Each row comes from the steps of one walk. Every step used is in the known rows, and no mark comes twice. Write the walk behind each row, first mark first.
In the rows, zero is written as 128.
Known rows
K J G B R: [153 129 146 113 190  91 187 170 135 155 127 126  85 115  99 104 138  94
 232  85 113 109 161 147 154 153  91 128 126 132 175 101 132  64 140 107
 129 148  86  86 139 126 128 185 164 160 111 101 159 154 165 167 110 124
  99 130 113]
R X A G J U: [ 85 125 123 121  95 140 116 138  98  56 102 132 138 153 105 149  57  62
 109 113 124 170 125 119  91  75 100 129 110 191 113 161 192 122  80 134
 161  62  88 147  56 149  63  91 152 165 113 148 122 136 124 108 187  85
  56 161 124]
A G J: [ 85 167 140 136 115 141 159 115 119  83 123 114 125 131 115 154  85  81
 144 130  86 101 165 120 101  93 126 102 100 135 124 149 173 120  83  95
 174  92 129 126  91 129  73 137 101 125  89 116 121 145 129 112 181 133
  97  98 129]
B R X G J: [102 134 137 103 107 106 197 156 106 125  94 147 132  93 126  92  71  81
 181 101 116 190 147 197 106 118 148  88 114 100 147 167 101 115 112 153
 158  85  97 140 121 108  71 174 177 141  81 149  98 155 140 194 123 104
 105 158 134]
B G A: [147 142 140 186 101 121 126 111  69 157 101 133  83  98 150 119 146 141
 137 126  79 100 105 130 144 103 100 148 120 161 174 116 130 100 167 146
  85 119 131  97 144  96  79 128 101 130  95 154  69 125 131 114 139 148
 125 109 114]
A G B R: [114 106 102 126 106 126 187 123 164 112  95 138  77 132 134 122  79 101
 149 121 136  76 124 132 133 145  84 177  94 128 179 153 156 101  83 110
 164 110 139  80 120 134 120 149 142 169  65  63 106 134 125 101 193 159
 163 136  78]
U J K: [103 153 137 168 171 155 129 122 115 144 164 184 172 118 103 165 122  74
 187 121 127  89  88 135 102 102 120  91 108 128 137 125 124  81 112  91
 150  78 104  81 107 197  94 179 116 134 141 138 159 134 150 106 132 139
 104 150 161]
X A G J U: [ 86 146 107 114  95 114 127 112 115  92  82 118 164 171 118 155  79  77
 135 126 121 148 132  95  93  55 106 143 126 197  98 146 198  96  74 117
 156  76 111 132  69 128  77  77 132 125 109 118 134 141 141  82 214 102
  79 153  94]
B R X A G: [112  81 115 122  69 129 153 162 121  73 120 136 109 137 155  82  49 109
 128 116 119 144 131 165 139 116  84 145 105 148 169 201 167 124 100 165
 149  85 134 131  83 121  90 112 151 198  84  96  71  88 129  93 145 129
  93 167  98]
J G B R X: [147  85 125 119 174 125 187 165 116 112 142 165  67 106 103 114 113 100
 174  83 116 113 127 178 135 180 100 141 115  89 201 152 116 103 118 136
 139 132  90 106 141 157 141 183 189 157  96 114 111 154 124 173 121 122
 113 151 120]
U J G A X: [100 139  62 164 162 148 110 116  80 104 113 108 151 149 103 120 135  48
 148  80  95 146 120 189 130 140  78 121 137 158 149 131  76 101 103  68
 106 137  99 129 116 160 145 114 144  92 151 135 164 106 183 115 112 134
 100 106 128]
B G A X: [145 148  98 212  99 131 127 112 102 165  78  99 116 120 133 107 143 123
 137 108 106 123 111 155 112 132 102 175 149 150 168 118 101 127 126 134
  97 130 131  90 134 114  84 103 119 138 122 133  96 117 152  84 150 163
 148 120 111]
U J G B: [108 139 115 129 205 128 133 140 110 118 129 163 124 133  88 162 129  51
 176 127 111  84 121 161 153 127  92 105  83 149 154 116 116  62  91  88
 123 118  59 107 146 199 155 174 147 124 123 116 173 162 133 163 141 131
  88 114 138]
R X: [115 131 163 160 156 139 127 166  91 117 172 157 103 112 104 110  82 104
 119 145  91 120 112 142 116 129 147 103  95 107 171 156 165 128 127 141
 122 103 118 113 118 149  75 163 126 150 124 131  78 119  95 139 112 141
  91 129 159]
U J G B R: [122 110 106 106 172 104 160 150 119 116 114 161 106  99 113 138 124  84
 199 105 124  92 117 180 147 144  87 126  94 136 160 145  98  61  73 106
 151 119  81  92 150 181 160 179 156 124 102  85 162 166 152 165 133 128
 100 130 115]
B G: [147 175 157 188 123 131 153 133 104 170 131 153 104 101 149 141 119 151
 155 137  99  76 125 136 127  92 152 130 102 136 134 109 144 107 135 148
 107  88 132  69 133 120  69 151  89 155 116 143  73 150 108 103 152 154
 107 126 122]
A G B: [114 133 124 163 138 133 159 120 149 125 116 128  98 152 102 146  85  70
 137 153 103  79 120 125 136 121  94 157  94 144 170 131 182 110 104 107
 145 106 111  88 119 154 116 149 132 160  88  78 113 149 100  95 195 172
 141 126 115]
J G: [136 173 137 169 174 158 146 139 118 130 182 129 113 133 121 132 126 108
 171 125  60 112 148 133 164 122 140  93 130 127 142 111 147  85 144  97
  93 114 125 106 144 180 138 137 126 110 133 131 127 137 125 121 122 140
  71 125 119]
K J: [133 172 176 158 177 107 131 153 108 169 148 118 125 117 100 108 106  99
 185 144  96 118 153 133 136 108 155 100 101 138 150 111 184  78 142 108
 109 121 122  97 114 109  67 177 101 157 138 122 124 106 144 133 105 145
  83 122 158]
R B G A X: [166 122 100 177 113 134 132 138 116 152  82 111 100 107 116 109 113 101
 113 127 134 113 115 134 126 108 100 157 156 132 169 143  75 139 105 118
  62 140 111  53 125  88  68 137 137 141  99 150  64 111 186  87 149 131
 161 107 118]
U J G A: [118 133  96 139 157 145 102 116  69  90 142 136 119 111 137 131 136  87
 153 109  69 119 121 171 165 121  80 108 109 175 148 120 102  80 132  93
 106 122  88 146 136 158 135 127 142  79 123 152 165 117 159 143 113 126
  81  90 139]
K J G A: [149 149 124 154 174 129 123 132  85 120 145  95 100 132 122  97 154  97
 193  82  63 140 159 138 160 131  99 109 145 181 155  71 150  73 183  98
  83 158  98 138 130 120 103 139 133 115 129 161 153 115 181 148  85 117
  79 104 138]
K J G A X R: [143 127  83 167 155 129 160 122  63 127 117  52 163 158 108 104 166  58
 194  68  79 195 140 194 150 159 112  94 155 171 169 114 114  77 144  57
  84 161 111 160 128 109 136 106 121 109 196 144 176 103 166 107  78 129
 127 135 110]
X R B: [137 106 130 132 146 125 168 152 114 102 148 142 127 120 130 142  90  75
 145 199  96 127 115 147 160 108 166  81 112 100 169 171 123  99  92  91
  82 122 133  85 126  83 112 160 112 112 136 124 106 105 119 108 123 106
 141 109 123]
R B G A: [168 121 139 152 116 128 124 134  98 134 109 139  64  92 144 110 113 129
 111 148  98  95 121 106 153  95  99 151 133 142 168 131  98 116 133 145
  55 130 112  72 149  74  64 147 120 132  74 175  51 117 162 117 131 108
 142  87 123]
U J G: [105 158 131 138 191 156 143 136  87 110 173 157 134 127 116 143 111  82
 179 114  73  98 132 157 143 118 119  83  94 157 124 124 115  69 102  86
 122 102 103 118 137 183 119 157 113 107 137 138 166 132 146 130 107 132
  66 106 142]
X A: [105 138 121 169 116 100 131 147 126 140 131 116 144 134 133 103  92 122
 158 182 103 134 122 124 147  80 132 125 127 137 150 145 183 105 117 155
  83 127 131 109  94 103 130 109 130 151 111  91  96  82 130 100 153 131
  69 146 131]

Which walk is each row?
[103  79  98 125  78  94 173 136 170 116  73 121 103 156 142 105  74 113
 171 143 143 106 122 136 143 102  68 184 118 144 167 182 172 104  82 151
 142 118 126  85 103 107 130 110 165 184  60  30  98 111 139  88 191 151
 136 157  75] -> X A G B R
[116 186 170 170 113 117 163 133  93 161  98 131 115 103 127 142 135 130
 181 122 106 106 134 133 102  80 145 109 104 120 126 133 139 111 112 154
 137 117 116  96 119 108  66 153  93 125 101 151  86 166 139 134 158 145
  87 108 137] -> B G J
[144 169 147 154 144 136 178 139 127 146 138 159 105  92 119 166 127  96
 194 111 140  86 115  92  93  77 113 104 152  90 126 129  85 121 119 127
 127 107  96  44 130 124  50 203 144 153  85 184  98 192 180 110 136  86
 116 120 178] -> R B G J K
[118  73 123 121 116 135 182 149 138  95 119 156  73 116 112 112  62  81
 125  97 126 107 117 157 122 151  76 176  91 110 190 184 157 122  95 144
 181  93 117 107 122 152  94 170 169 193  64  87  81 137 109 132 161 162
 150 146 101] -> A G B R X
[124 119 129 113 117 119 188 157 106 137 128 154 132 113 129  82  71 106
 156 111 109 155 120 196 138 122 148 105 111 120 165 177 106 103 135 149
 129  79 114 124 129 132  62 168 170 159 106 124  97 135 123 179 120 135
 119 175 123] -> B R X G
[161 145 160 160 139 130 145 160 115 151 149 146  88  85 137 134  97 126
 141 163 102  68 133 120 153  86 137 125 122 118 152 144 121 104 116 131
  65 110 111  48 139 101  47 185 110 153  96 151  62 139 143 110 143 123
 123  93 139] -> R B G
[128 115 117 133 143  87 173 141 157 142 104 151  87 100 115 117 100 126
 174 141 140  86 106 139 123 133 121 158 101  86 208 150 145  99  89 140
 143 138 131  62 143 112 133 163 155 143  78  70 101 130 136 147 167 150
 144 144 112] -> G B R
[112 136 130 111 109 128 206 143 117 140 118 159 148 108 119 104  95  73
 203  64 134 174 121 174  74 120 120  85 132  94 155 162  76 113 122 146
 178  82  92 122 128 145  84 185 200 164  94 162 134 176 175 178 114 106
 108 194 153] -> B R X G J K
[122  89 132 122  94  97 148 171 113 113 128 153 117 102 126  77  66 129
 160 128 134 160 111 171 138 130 111 137 121 114 183 192 152 129 110 174
 131 109 125 109  96 105 110 127 169 171  97  98  75  85 147 125 114 126
  78 165 120] -> B R X A
[133  69 108 119 144  96 174 182 123 110 122 142  85 126 125  90 105 105
 185 103 135 149 128 156 155 148  65 142 128 128 195 164 123 107 118 174
 117 136  77 113 128 127 161 136 202 177  80  93 111 134 138 150 127 113
  73 168  98] -> J G B R X A
[141 190 166 144 123 116 149 127  95 166  92 158 118 104 102 177 132 129
 158 114 114 119 127 118  80  65 146 133 121 154 112 109 150  91  91 129
 142  78 101  82 120 138  55 130  99 112 140 177 120 182 143 138 195 100
  92 130 129] -> B G J U
[105 125 118 158  98 126 138 125 137 107 124 105 133 164 144 114  64 103
 139 155  87 109 131 117 161  77 110 136 116 166 130 151 200 113 100 128
 107  94 133 113  80 124  99 108 115 168  93  78 102  96 116  54 184 151
  88 138  94] -> X A G
[144  92  52 143 142 145 160 137  84  80 136  66 140 145 127 114 139  49
 150 111 102 167 122 162 164 159 111 105 172 125 185 159  60 121 103  65
  55 157 118  99 136  90 146 103 154  94 148 140 135  97 165 106 106  99
 139 107  94] -> J G A X R B
[126 132 101 178 120 144 182 131 108 141 114  96 179 148 116 135 104  75
 164 155 100 147  99 192 110 140 184 106 126  97 177 174 136 106  77  74
 104 125 147 112  96 123 126 116 100 121 181  85 127 100 109  84 142 154
 132 150 113] -> A X R
[155 127 119 166 117 144 181 155 104 157  98 111 143 120 129 149 110  99
 140 157 117 128 110 176 139 116 173 119 137 111 153 176  85 105  80  99
  66 115 126  64 119  96  75 150 113 147 153 127  88 122 137  74 149 136
 154 126 109] -> A X R B G
[ 82  87 133 100  56 110 178 153 120  48  96 123 122 118 141  87  49  91
 149 103 133 166 147 161 106 110  80 123 101 134 146 210 149 150  76 163
 183  83 116 142  67  99  83 114 161 173  73 103  89 116 144 113 156 105
  78 140 116] -> B R X A G J
[ 89 170 132 152 117 162 186  95 134 113 155 127 144 149 117 157 109  64
 159 102 121 111 139 106  76 111  99 110 125 110 132 131 149 112  94  96
 191  91 129 112  88 167  88 145 125 143  97 137 140 168 147  83 163 142
 108 132 138] -> A G J K
[118 103 150 159 135 111 121 179  99 115 142 130 139 125 115  97  73 103
 142 169 111 158 110 149 134 103 129 118 110 135 162 170 183 128 139 157
  99 115  94 110  95 123  90 124 147 169 121 110  75  86 109 125 124 129
  65 163 151] -> R X A
[139 130 105 165 154 137 117 106  85  94 157 102  97 130 143 112 144 111
 164 112  61 133 144 131 165 142  90 125 146 151 171 107 123  98 167 114
  88 146 125 121 140 130 148 101 137  93 117 145 129 112 145 129 130 126
  92 115 114] -> J G A
[169  94 124 150  90 131 156 135  64 115 105 133  97 101 156 134 125 111
 131 164  82 130 101 141 170 102 109 119 117 148 174 153  73 100 131 125
  62 124 120 101 159  56  83 135 113 109 104 168  76 115 133 114 127  97
 152  82  99] -> X R B G A
[101 106  94 153 110 106 151 133 151 122 107 101 126 168 131 129  70  80
 146 171 133 108 117 110 160  84  79 166  98 164 151 142 191 106 104 131
 116 115 100  93  97 137 127 111 143 184  77  56 118 116  97  82 203 157
 123 149  93] -> X A G B
[105 185 146 131 151 115 127 119 105 125 109 152 137 118  83 172 116  90
 149 127 113 138 132 105  70  92 153 111 120 140 134 122 172 101  81 105
 156  97 106  95 117 142  73 126 117  87 137 143 139 158 149 144 183 103
  82 142 144] -> G J U
[108 140 118  84 112 112 166 147  89 110  90 185 146 115 103 120  87  83
 165  79 128 202 138 176  75  95 149 115 119 137 135 151 117  97  91 140
 164  56 103 134 123 141  53 149 194 127 106 159 128 189 147 193 149  82
 104 183 124] -> B R X G J U
[140 145  70 189 148 145 136 124 104 120 127  76 124 152 117  97 147  77
 152  79  92 153 139 158 135 154 102 140 178 136 173 113 103 110 136  84
  85 149 126 116 127 143 144 105 148  98 143 125 136 113 174 103 132 153
 112 117 106] -> J G A X
[122 186 173 188 112 137 182 114 110 175 130 154 127 107 129 167 156 123
 201  87 136  86 116 114  74  87 125 121 126 113 129 106 115  96 131 132
 162  94 101  80 120 151  70 175 118 154 106 177 122 196 156 106 152 123
 108 144 166] -> B G J K
[118 134  80 198 122 122 118  97 113 134 105  79 139 135  94 107 127  96
 135 122 115 137 110 141 110 142 115 152 156 126 191 138 126 141 112 105
  97 149 144  94 114 104 105 104 136 119 128 110 112  86 149  94 149 170
 131 129 117] -> G A X
